Every row comes from one small tree of marks. The marks that hang from a mark follow it in brackets, in alphabetical order. Every link used is in the known rows. Which tree was each row made from?
Known rows
gizav{fuze rino{renis}}: [  5.4  11.2 -23.0   2.2  20.9  21.6  -6.2   4.1  -3.2   5.3   3.2   7.4
   1.0 -14.2 -15.8   5.4 -23.0]
gizav{fuze rino{renis{zikir{lesi mabi}}}}: [-15.6   5.7  -2.6   0.6  -0.2  43.0   1.8  -5.0   4.3 -16.2  13.1   2.4
   4.8   6.7 -20.3  16.7 -53.2]
gizav{fuze}: [ -0.3  -3.7 -15.0  -1.9  11.4  22.3 -15.4  10.2   0.3   2.6   1.7  14.3
 -12.2   4.3  -0.7   7.0  -4.2]
rino{gizav{fuze} renis{zikir}}: [-16.7  16.4 -13.3  -3.5  19.0  19.0 -12.5  18.8  -1.4   3.9  -2.6  -1.4
  -6.4 -11.9 -25.8   1.8 -34.3]
lesi{zikir{gizav lusub}}: [ -2.0  -1.3  -0.5 -13.5   5.3  44.5  23.1  -6.7  -9.9   6.3   5.4 -15.6
  18.4  53.3  29.5 -14.4 -24.9]
lesi{zikir{gizav{fuze} lusub mabi}}: [  2.2  -5.6  -5.6  -8.5  -8.3  62.6  26.0 -20.1  -7.0  -6.6  14.1 -13.2
   8.3  52.9  23.3   7.3 -21.5]
lusub{zikir{lesi mabi}}: [-20.2  -9.9  22.6  -7.7   3.0  58.0  -1.1   3.5  -3.3 -15.5  -0.5  -6.2
  -1.9  45.6   7.7   8.2 -22.4]
zikir{gizav{rino{renis}} lesi lusub}: [  2.2   3.1   6.5   2.2  16.2  52.8  23.8  -3.5 -41.0  13.3  -1.5  -5.2
  32.9  41.8  15.0  -4.6 -52.4]
lesi{zikir{gizav{fuze rino} lusub mabi}}: [  7.7   4.9  -4.6  -6.9  -0.4  62.2  28.3 -30.2  -0.8  -3.6  20.8 -13.8
  20.1  41.0  18.1  10.1 -30.4]
zikir{gizav{rino} lesi lusub}: [  3.6  -1.1  15.9  -0.4  13.7  52.5  15.4  -7.4 -30.5  13.7   5.3   2.1
  30.4  46.7  23.9  -0.5 -43.9]
zikir{gizav{fuze} lesi lusub}: [ -1.0  -9.7   5.2   6.1   7.0  56.6   5.1  -1.8 -27.2  13.3   2.1  12.8
   7.7  53.5  21.1   5.9 -26.6]
lusub{zikir}: [-14.7   1.6   4.0 -12.7  22.2  29.0 -12.8  15.2  11.3  -2.8  -1.5  -4.6
  -1.6  21.2   7.0  -2.8  -3.1]
zikir{gizav{fuze rino{renis}} lesi mabi}: [ 13.2  -2.0   9.4  14.6   6.5  64.5  16.2  -7.7 -27.7  -1.6  14.9  -0.2
  11.8  26.8  -1.8  18.0 -46.5]
rino{gizav renis}: [ -4.8   8.6  -5.2  -3.1  19.4  25.0  -2.3  19.8 -31.1  10.7 -15.5  -9.0
   2.4  -2.0 -10.2  -6.8 -31.3]
lusub{zikir{gizav}}: [ -2.3  -0.5  18.8  -8.1  27.3  41.6  -2.3  14.7   2.6   2.6  10.8 -11.0
   7.3  39.2  20.1  -2.9  -5.4]
lusub{zikir{gizav{fuze rino} lesi mabi}}: [  3.3   0.6  27.7   6.0  17.0  73.4   3.2 -11.0   2.9  -2.9  22.9  -2.2
   8.5  44.4   6.0  21.2 -29.2]
zikir{lesi lusub mabi}: [-15.4 -17.1   4.0  -9.1 -13.7  55.1  14.3  -6.8 -33.3 -12.3  -9.5  -1.0
  10.4  47.4  19.6   9.1 -32.4]
renis{rino{gizav{fuze}} zikir{lesi mabi}}: [-23.9   7.1   2.4  -1.4  -3.9  35.6 -14.6   1.9   2.8 -21.6  -0.2   4.4
  -7.2   4.5 -16.8  23.4 -45.7]

Which tree is each row?
[ -0.7   9.5 -14.8   4.5  19.2  28.0  -9.3  15.7 -21.5  13.0 -11.6   2.2
  -8.7  -8.0 -19.4   1.6 -24.3]
rino{gizav{fuze} renis}
[ -4.7  -9.7  27.2   5.3   9.7  74.2   1.2  -0.6  -3.6  -6.0  15.3  -3.7
  -2.5  57.0  11.9  18.8 -18.4]
lusub{zikir{gizav{fuze} lesi mabi}}
[-27.6  -5.0   2.9 -11.6 -12.1  26.8  -3.2   3.8   5.2 -36.5   4.1  -2.0
   2.5  17.2   1.6  14.1 -41.2]
renis{rino zikir{lesi mabi}}
[ -3.7 -19.5  17.9  -4.4  -8.8  67.6  24.3  -7.5 -43.4  -7.2   2.8  -7.2
  20.6  66.2  32.8   9.6 -36.4]
zikir{gizav lesi lusub mabi}
[ -6.1   6.0 -12.9  -5.3  13.7  12.5 -12.3  10.4  17.9 -15.6  18.4   6.4
   0.7   5.7   5.9  10.9 -17.9]
renis{rino zikir{gizav{fuze}}}
[-22.8   5.6   5.5   2.9  -1.6  47.5  -0.9   7.6 -14.7  -8.8  -1.2  -3.1
  -5.7  12.4 -23.7  14.1 -53.4]
rino{gizav{fuze} renis{zikir{lesi mabi}}}
[ -7.9   2.0   0.1  -9.0  16.1  22.9   8.1  19.8  -8.6  -5.2  12.4 -12.5
  13.5  17.6   6.5  -7.0 -33.1]
rino{renis{zikir{gizav}}}
[  1.9 -19.5  25.5   2.8  -4.3  61.9  13.4   1.8 -34.0  -8.1  10.1  -3.0
   9.6  51.1  22.6  11.2 -34.0]
zikir{gizav lesi mabi}
[-14.1  -6.1  -9.9 -20.6 -15.2  45.9  22.8 -15.8  -6.7 -16.2  -1.7 -18.2
   9.7  41.7  19.6  -2.5 -25.4]
lesi{zikir{lusub mabi}}
[ 10.4  -8.7  25.9   4.6   3.1  61.1  16.0  -8.9 -26.9  -4.0  17.6  -3.8
  21.5  38.8  16.7  14.0 -42.8]
zikir{gizav{rino} lesi mabi}
[  5.6 -10.1  14.1  12.2  10.7  50.3  -5.6   6.4 -16.4  12.9   9.8  16.6
  -2.2  38.9  10.0   7.3 -24.2]
zikir{gizav{fuze} lesi}
[  9.2   5.8  12.8  -3.0  22.3  57.7   4.0  -8.5  10.6  -7.5  26.8  -8.4
   8.6  26.6   9.0  21.0 -11.3]
lusub{zikir{gizav{fuze rino} mabi}}
[  8.8  -4.5   2.4 -10.4   5.1  51.9  27.5 -14.8 -30.6  -7.7  13.1 -13.0
  31.3  36.7  29.5  12.0 -29.7]
zikir{gizav{rino} lusub mabi}
[ -2.1  12.5 -17.9   0.4  16.6  14.1 -21.4  11.0  -4.2  -0.1  -9.8   9.6
 -10.2 -15.6 -11.8  11.5 -15.3]
renis{rino{gizav{fuze}}}
[ -2.2  -7.9   2.3 -15.2  -9.6  59.2  34.4 -15.9 -16.5 -10.8  10.6 -23.6
  19.8  59.1  32.7  -2.8 -28.2]
lesi{zikir{gizav lusub mabi}}
[ 1.3  1.4  9.3 -1.5 27.9 44.8 -9.8 11.1 11.2  6.4 15.0  0.5 -3.9 33.3
 10.7  5.3  1.0]
lusub{zikir{gizav{fuze}}}
[  9.8   2.4  15.1   9.2  19.8  47.2  12.4   5.3 -29.6  12.8   6.5  -1.7
  21.5  27.2   4.5  -3.5 -51.1]
zikir{gizav{rino{renis}} lesi}
[  8.6   7.7  -8.7  -6.3  21.2  36.7  23.8  -0.9 -33.4   8.1   2.1 -12.5
  32.4  24.0  16.8  -4.9 -36.7]
zikir{gizav{rino{renis}} lusub}
[  4.8   2.7   4.0 -13.8  -2.3  58.5  36.8 -26.8  -9.9  -6.6  16.6 -24.5
  31.4  46.5  26.7   1.2 -37.5]
lesi{zikir{gizav{rino} lusub mabi}}
[ 11.9   5.0  -9.3  -2.5  19.5  40.5   8.2  -9.7 -14.1  12.7  13.5   5.7
  20.1  24.1  16.7   8.7 -19.3]
zikir{gizav{fuze rino} lusub}
[ -6.1   4.5  -8.8  -1.7  17.1  25.6  -0.1  16.0   0.0  -2.3  17.0  -1.2
   1.9  13.2  -2.8   2.9 -26.3]
rino{renis{zikir{gizav{fuze}}}}
